Every row comes from one small tree of marks. Brackets hold a mark, then the marks that hang from it, in the order of their numbers. Every link used is in the known rows. Which tree was each row made from?
Known rows:
{J616 {J270 {J395 J125}} {J627 {J547 J521 J981}}}: [ -0.5 -11.0  20.4  -3.0  11.7   0.5   3.9  -9.9   3.6  -7.7   2.2  42.9
  19.0  -6.2  37.0   1.0  -2.2   9.8  19.8  11.8  29.0 -28.1  -4.2  11.8
 -12.6]
{J616 {J270 {J395 J125}} {J627 {J547 J59 J937}}}: [  2.1  -3.6  21.1  -0.4  14.2   4.0  -2.9 -12.4   4.1 -12.9   7.9  42.1
  23.2  -6.2  40.1   0.3  -2.7  12.0  18.4   9.5  22.7 -33.7 -10.5  13.4
  -7.8]
{J521 {J547 {J627 J616} J937 J981} J561}: [ -9.7 -22.5   0.0   1.4   9.2  18.0  -5.6 -49.8  18.3   4.5  -4.6  20.1
  -1.1  -7.0  15.2   5.3 -26.3  -6.1  15.2  26.6  23.0 -29.3   8.2  -4.9
 -16.7]
{J395 J125 {J270 {J616 {J627 {J547 J521 J937 J981}}}}}: [ 27.2  -4.9  12.6  -2.2  -1.4   5.1   4.8  -5.9   7.7 -12.1  -5.1  57.3
  27.3  -4.7  35.7   0.5  -3.3   2.5   4.0  16.1  30.9 -32.4  -0.8  10.2
  -7.1]
{J521 {J547 J59 {J627 {J616 J270}} J937 J981} J561}: [-10.4 -20.0   3.9   2.4  15.8  24.0  -7.6 -57.2  15.6   5.0  -0.5  19.4
   2.7  -8.1  15.1   7.2 -24.1   0.9  18.0  25.0  19.8 -33.6   6.9  -2.4
 -10.8]
{J627 {J547 J59 {J521 J561} J937 J981} J616}: [-11.6 -16.4  12.7   3.5  21.9  26.4  -4.5 -47.1   2.4  -4.8 -12.6  14.1
   3.4 -12.3   5.5  17.3 -17.0   2.5  22.9  21.2  19.4 -46.0   8.2   0.9
 -28.2]
{J981 {J547 J59 {J521 J561} {J627 {J616 J270}} J937}}: [ -8.4 -19.2  19.4   2.5  11.0  20.4   5.8 -43.0   8.7  -1.5  -9.8  14.8
  -2.2  -7.9   8.9  17.1 -14.2  -7.3  21.8  13.9  22.2 -30.1   4.1  -2.6
 -17.1]
{J395 J125 {J270 {J616 {J627 {J547 J937 J981}}}}}: [ 27.6  -3.2  10.3  -1.1  -2.2   5.1   2.3  -3.1   8.1 -13.6  -2.5  58.8
  28.8  -4.8  37.2  -1.1  -3.7   4.4   3.3  15.9  28.7 -33.2  -3.2  10.4
  -4.8]
{J616 {J270 J395} {J627 {J547 J521 J937}}}: [ -3.6  -9.2  25.4  -1.3  11.4   2.0  -2.2 -12.7   3.2 -10.2   1.6  34.8
  16.1  -4.7  38.3   1.0  -6.1   8.0  19.6  10.7  26.7 -30.9  -4.2  10.8
 -15.9]
{J627 {J547 J59 J521 J937 J981} J616}: [-11.0 -16.2  14.3   2.3  24.0  25.8  -4.7 -43.1   0.6  -8.3 -12.8  12.1
   6.1 -12.6   6.6  16.6 -17.2   2.6  25.2  17.0  19.7 -49.4   4.2   1.6
 -24.9]
{J59 J547}: [-11.9 -12.4  15.2  -0.8  -3.3   9.5   5.9 -21.2   8.7 -14.9  -9.0  20.8
   1.7   1.8  12.2   4.1 -12.4 -10.1  10.6   7.9  19.9 -14.8   0.1   4.7
 -14.9]
{J125 {J395 {J270 {J616 J627}}}}: [ 20.9  -1.8  11.5  -2.0  -5.3   1.2   2.6  -1.3  12.5 -16.1  -1.5  47.3
  20.8   0.8  38.1   1.0  -3.5   4.4  -2.1  11.1  27.9 -23.4  -8.2  11.9
  -9.0]
{J616 {J270 J395}}: [ -6.3  -8.9  22.1  -7.2   0.5  10.7   2.3  -0.5  12.7  -9.5   5.7  33.1
  11.5   0.3  37.5  -9.8   1.6   9.0   6.2   9.3  26.0 -14.6 -13.5  15.3
  -8.6]
{J981 {J547 J627}}: [ -8.7 -14.5  13.4   3.1  -2.4  11.3   5.6 -20.6  12.7  -5.4  -7.6  19.3
  -4.0  -5.5  13.0   7.8 -14.2 -14.7  14.4  10.0  22.6 -24.1  -3.8   0.2
 -17.0]
{J628 {J395 J125 {J270 {J616 {J627 J547}}}}}: [ 23.1  -0.4   8.4  -1.4  -4.0   2.3   8.2   9.4  16.8 -19.1   0.8  56.9
  27.3  -7.3  34.0   1.7  -0.2   1.7  -3.1  18.8  30.6 -29.4  -9.7   9.3
  -9.6]
{J395 J125 J270}: [ 16.3  -6.2  10.0  -5.5  -9.7  10.0   6.7  -0.7  15.7  -9.2  -2.0  51.8
  16.9  -4.6  34.9  -8.5   4.4  -3.7  -7.2  11.6  26.6 -20.8  -8.7  12.5
  -7.0]
{J561 J521}: [ -6.3 -13.4  16.6  -2.5  -5.8  14.9  -6.6 -26.7   9.4   0.4   2.5  25.7
  -1.5   2.2  22.2  -7.7  -7.6 -14.3   3.2  10.7  18.2 -15.6  -5.5  20.8
 -25.5]
{J561 {J521 J547}}: [ -4.2 -16.7  10.2   1.1  -2.1  16.6  -4.9 -33.2  10.5   7.5   3.1  23.7
  -4.1   0.2  21.2  -7.0 -13.4 -17.4   4.8  14.3  22.5 -22.4  -3.9  17.4
 -24.3]
{J521 {J547 J59 {J627 J616} J937}}: [ -7.2 -17.9   6.9   1.3  15.0  18.4  -8.6 -43.7  16.9  -4.4  -2.0  13.5
   3.6  -8.3  19.7   5.9 -22.3  -6.4  16.7  13.9  20.6 -39.2  -4.3  -0.1
  -9.5]
{J561 {J521 {J547 J627 J981}}}: [ -6.7 -20.1   9.1  -1.1   1.5  16.3  -3.8 -40.1  10.3   8.5   0.4  22.6
  -2.5  -1.9  17.6  -4.7 -18.1 -16.7  10.4  18.2  22.7 -23.0  -1.2  12.7
 -19.4]
{J616 J270 {J627 J547}}: [ -6.9 -11.1  22.3   3.7   5.9   4.2 -10.5 -12.6   6.4  -9.5   5.5  34.0
  16.6  -5.5  36.0   0.7  -8.1   4.8  16.6   6.1  20.8 -31.7  -2.9  11.3
 -18.7]
{J125 {J395 {J270 {J616 {J627 {J547 J521}}}}}}: [ 20.3  -2.6  14.1  -1.6  -2.4   2.6   6.5  -3.8  10.1 -13.8  -5.7  44.7
  19.7  -1.4  33.8   4.7  -4.5   1.8  -0.3  14.2  31.2 -27.8  -4.5  10.3
 -13.9]
{J981 {J547 J59 J521 J937}}: [ -7.7  -9.0  20.2   4.0   6.9  22.3   4.8 -41.3   4.8  -5.6  -9.7  14.0
  -4.2  -4.3   4.6  12.5 -15.0 -10.3  16.8   7.3  19.4 -31.4   0.3   3.9
 -19.8]
{J981 {J547 J59 J937}}: [ -6.8  -5.1  15.4   6.5   5.4  22.4  -0.3 -35.2   5.5  -8.6  -4.0  17.3
  -0.9  -4.3   8.2   9.3 -15.8  -6.8  15.4   7.2  15.2 -33.2  -4.8   4.7
 -15.4]

Which tree is each row?
[-12.8 -18.0  23.3  -7.5   2.9   9.0  11.2 -35.9   9.7 -14.5 -17.4  13.7
   2.1   0.0   7.5   9.8 -18.3 -15.9  16.6  12.2  24.0 -15.7   6.3  -3.2
 -13.8]	{J59 {J547 J521 J627 J937}}
[ 18.8  -0.7  11.0  -1.9   3.5  -7.1   3.6   6.5   9.0 -18.2   1.2  50.3
  21.8  -0.6  42.1   0.8  -2.2   7.7  12.3  14.4  32.4 -27.4 -12.0  15.1
 -10.2]	{J270 {J395 J125} {J616 {J627 J547}}}
[  1.8  -7.5  18.9  -1.0   7.9  -1.5   0.4  -0.5   6.7 -10.8   6.9  44.9
  20.7  -5.5  43.3  -2.1   0.1   9.0  15.3   9.7  27.0 -27.9 -10.1  13.7
 -11.7]	{J616 {J270 {J395 J125}} {J627 J547}}
[ -6.7 -21.5   7.5   0.9   8.6  19.3  -6.9 -46.0   8.6   7.9   1.3  20.5
  -1.8  -4.0  16.8  -0.6 -17.1 -12.1  14.7  16.8  19.7 -29.1  -2.0  12.6
 -17.1]	{J561 {J521 {J547 J59 {J627 J616} J981}}}
[ -8.4 -22.3   3.2  -1.2  13.5  16.5  -5.7 -41.3  15.1  -3.0  -5.1  16.3
   4.3  -8.0  17.5   4.3 -26.5  -5.4  19.3  17.9  23.5 -35.9  -0.2  -4.0
 -10.0]	{J521 {J547 {J627 J616} J937 J981}}
[ -8.8  -7.7  18.1   5.6   8.9   7.6 -13.0 -39.4   6.1  -9.5  -4.1  25.0
   5.2  -5.8  20.8   8.9 -15.7  -4.9  17.4   9.7  15.9 -36.2   4.8   8.2
 -27.2]	{J616 {J627 {J547 J59 {J521 J561} J937}}}
[-10.6  -8.4  16.1   5.5  11.5   9.5 -12.9 -44.8   3.4  -8.8  -5.0  25.1
   6.0  -6.4  17.1   9.9 -18.6  -1.8  21.0  11.7  15.1 -37.6   7.0   7.0
 -25.2]	{J616 {J627 {J547 J59 {J521 J561} J937 J981}}}
[-15.6 -22.2  17.2  -6.3  20.6  22.9  -5.4 -67.0  10.5  -4.7 -13.4  11.8
   2.5  -7.9   5.8  15.7 -20.4   0.8  25.2  20.0  16.4 -30.0  11.0  -3.0
 -14.0]	{J547 J59 {J521 J561} {J627 J616} J937 J981}
[ -4.9 -10.7  17.2   1.8  22.0  22.2  -3.5 -18.0   2.8 -11.7  -1.0  21.8
  14.7 -11.3  25.7   8.2  -6.9  12.2  20.6  16.0  22.0 -46.3  -9.2   6.7
 -15.5]	{J627 {J547 J59 J937} {J616 {J270 J395}}}
[-12.0 -13.8   4.4   2.4  10.8  23.6  -7.0 -61.3  16.7   4.8  -2.5  18.3
  -1.1  -6.1  10.0   5.1 -27.3  -6.0  13.9  25.6  18.4 -31.1   7.4  -1.4
 -12.8]	{J521 {J547 J59 J627 J937 J981} J561}
[ -5.3 -20.0  13.4  -3.6   7.3  10.2  -3.5  -2.3  12.3 -11.0   2.7  28.6
   9.7  -4.1  37.7  -1.4   1.1  10.7  12.7   7.6  24.1 -22.7 -11.9  10.3
 -12.6]	{J627 {J616 {J270 J395}}}
[-12.8 -11.5  14.6  -2.5   4.2  15.3   4.3 -35.4   3.2 -16.6 -11.0  19.1
   5.9   1.5   5.5   5.9 -20.7  -4.9  17.4  12.1  16.9 -19.7   3.8   0.7
 -10.2]	{J59 {J547 J937 J981}}
[  6.7  -7.0  19.4   3.0   3.3   2.4 -10.1 -16.8   7.4 -16.0  -3.6  32.0
  16.0  -0.5  29.2   6.7 -15.8   0.5  15.6  10.2  25.1 -33.6   1.5  10.2
 -21.8]	{J270 {J616 {J627 {J547 J521 J937}}}}
[ -9.8 -12.7   7.1   2.8   6.6  20.6  -7.1 -53.5  20.6   3.4  -1.1  18.4
  -2.4  -5.4  15.2   3.5 -23.2  -9.8   8.8  22.6  19.9 -29.2   4.2   0.5
 -15.8]	{J521 {J547 J59 J627 J937} J561}
[ -8.0 -15.7  19.4  -1.0  27.6  24.8   1.7 -31.3  -1.7  -7.2  -7.9  18.8
  12.5 -12.0  16.6  12.8 -10.1  13.2  26.9  19.2  24.8 -46.6  -0.6   4.1
 -17.1]	{J627 {J547 J59 J521 J937 J981} {J616 {J270 J395}}}
[-14.2 -25.5  18.6  -6.5   9.7  13.2  10.6 -43.4   6.3  -9.3 -16.8  16.7
   4.6  -2.2   6.1  13.9 -19.2  -5.4  23.7  18.9  23.9 -16.8  13.1  -6.7
 -12.0]	{J59 {J547 {J521 J561} {J627 {J616 J270}} J937 J981}}
[ -6.3 -22.4  10.7   0.1   9.6  20.3  -5.9 -43.2   7.9   8.6   3.7  22.2
   1.5  -4.1  19.9  -1.5 -15.2  -8.7  15.0  16.8  21.0 -28.3  -2.4  13.3
 -15.0]	{J561 {J521 {J547 J59 {J627 {J616 J270}} J981}}}
[ 20.2  -1.3  12.4  -3.8  -6.5   5.8   5.8   0.2  13.7 -15.0  -2.5  44.9
  19.6   1.3  34.8  -0.4  -2.6   3.4  -5.2  13.0  29.2 -21.8  -9.3  11.8
  -9.0]	{J125 {J395 {J270 J616}}}
[ -9.3 -29.5  17.3 -13.0  13.1   8.9   8.5 -26.8  13.2  -4.7 -11.0  24.5
   8.4  -7.5  21.9   6.7  -7.3   1.7  21.9  15.7  30.5 -19.5   1.2   0.6
  -9.5]	{J547 J521 {J627 {J616 {J270 {J395 J125}}}} J981}
[ -4.9 -15.5  13.3  -0.3   5.2  19.6  -6.9 -46.4  10.3   5.4   2.2  19.3
  -0.9  -1.8  18.2  -3.2 -18.0 -16.5   9.8  16.1  19.4 -27.7  -3.8  13.7
 -18.0]	{J561 {J521 {J547 J59 J627 J937}}}
[-17.3 -14.6  21.9  -7.7  15.0  23.6  -3.4 -69.2  11.3  -3.8 -12.5  12.9
   1.4  -4.9   2.6  10.8 -22.2  -3.6  20.2  20.5  16.1 -25.2  11.4  -0.3
 -13.3]	{J547 J59 {J521 J561} J627 J937 J981}
[  9.3  -2.8  14.1   0.1   6.8  -1.5  -1.8 -11.0   4.3 -14.4  -4.0  39.6
  14.2   0.4  33.9   4.2 -11.4   9.3  17.7  19.2  29.8 -29.6  -2.1  11.1
 -15.9]	{J270 J395 {J616 {J627 {J547 {J521 J561} J937 J981}}}}
[  2.6 -20.7  11.3  -4.6   6.0  13.9   1.3 -29.1  11.6   5.4   4.1  29.0
   5.3  -2.6  28.9  -5.6 -10.7 -11.4  10.0  18.4  27.0 -23.5  -7.9  13.4
 -14.3]	{J561 {J521 {J547 {J627 {J616 {J270 {J395 J125}}}} J937}}}
[-16.1 -26.6  13.3  -4.4   5.5   9.2  11.1 -39.4   8.5  -7.4 -18.6  16.9
  -2.0  -2.6   4.6  14.4 -16.9  -9.7  21.3  17.6  24.3 -14.5  13.2  -5.1
 -16.2]	{J59 {J547 {J521 J561} {J627 J616} J981}}
[-15.2 -23.4  21.4  -7.4  21.9  24.1  -4.0 -63.0   9.6  -3.5 -10.0  14.6
   7.1  -7.8  10.0  14.2 -17.9   5.7  26.2  19.8  18.2 -28.9  10.4  -2.0
 -10.5]	{J547 J59 {J521 J561} {J627 {J616 J270}} J937 J981}
[ -1.2 -19.6  12.1  -5.5   7.0   9.1   0.0  -0.1  13.8 -11.3   3.5  33.5
  12.9  -4.5  38.7  -1.7   3.8  10.3  11.3   7.7  25.6 -21.2 -13.1  11.1
 -11.0]	{J627 {J616 {J270 {J395 J125}}}}
[-13.1 -20.7  12.3  -4.2   9.4  11.6   4.4 -36.0   6.1 -17.2 -13.7  16.4
   7.1  -2.6   7.9  11.3 -21.9  -5.0  23.8  14.6  18.7 -22.5   4.4  -5.9
  -6.6]	{J59 {J547 {J627 J616} J937 J981}}
[ -5.5 -13.5  10.7   1.4   7.1  23.9  -8.0 -50.4   5.3   6.0   3.1  20.9
  -0.6  -0.9  14.1  -3.6 -19.2 -11.3  11.2  16.1  17.5 -29.4  -1.8  15.7
 -18.5]	{J561 {J521 {J547 J59 J937 J981}}}
[ -9.8  -0.3  19.2   3.2  10.1  23.8  -6.6 -32.5   6.4 -11.5  -4.9  16.7
   7.0  -7.9  10.9   5.4 -16.3  -4.7  11.6  14.8  16.4 -42.2  -4.0   7.8
 -22.6]	{J627 {J547 J59 J937}}
[-13.3  -5.3  21.2   0.2  15.7  26.4  -1.4 -46.2   1.9  -7.2 -11.8  13.7
   4.8  -8.6   2.1   9.7 -19.6  -3.9  18.0  17.7  19.3 -42.6   4.7   5.1
 -24.2]	{J627 {J547 J59 J521 J937 J981}}
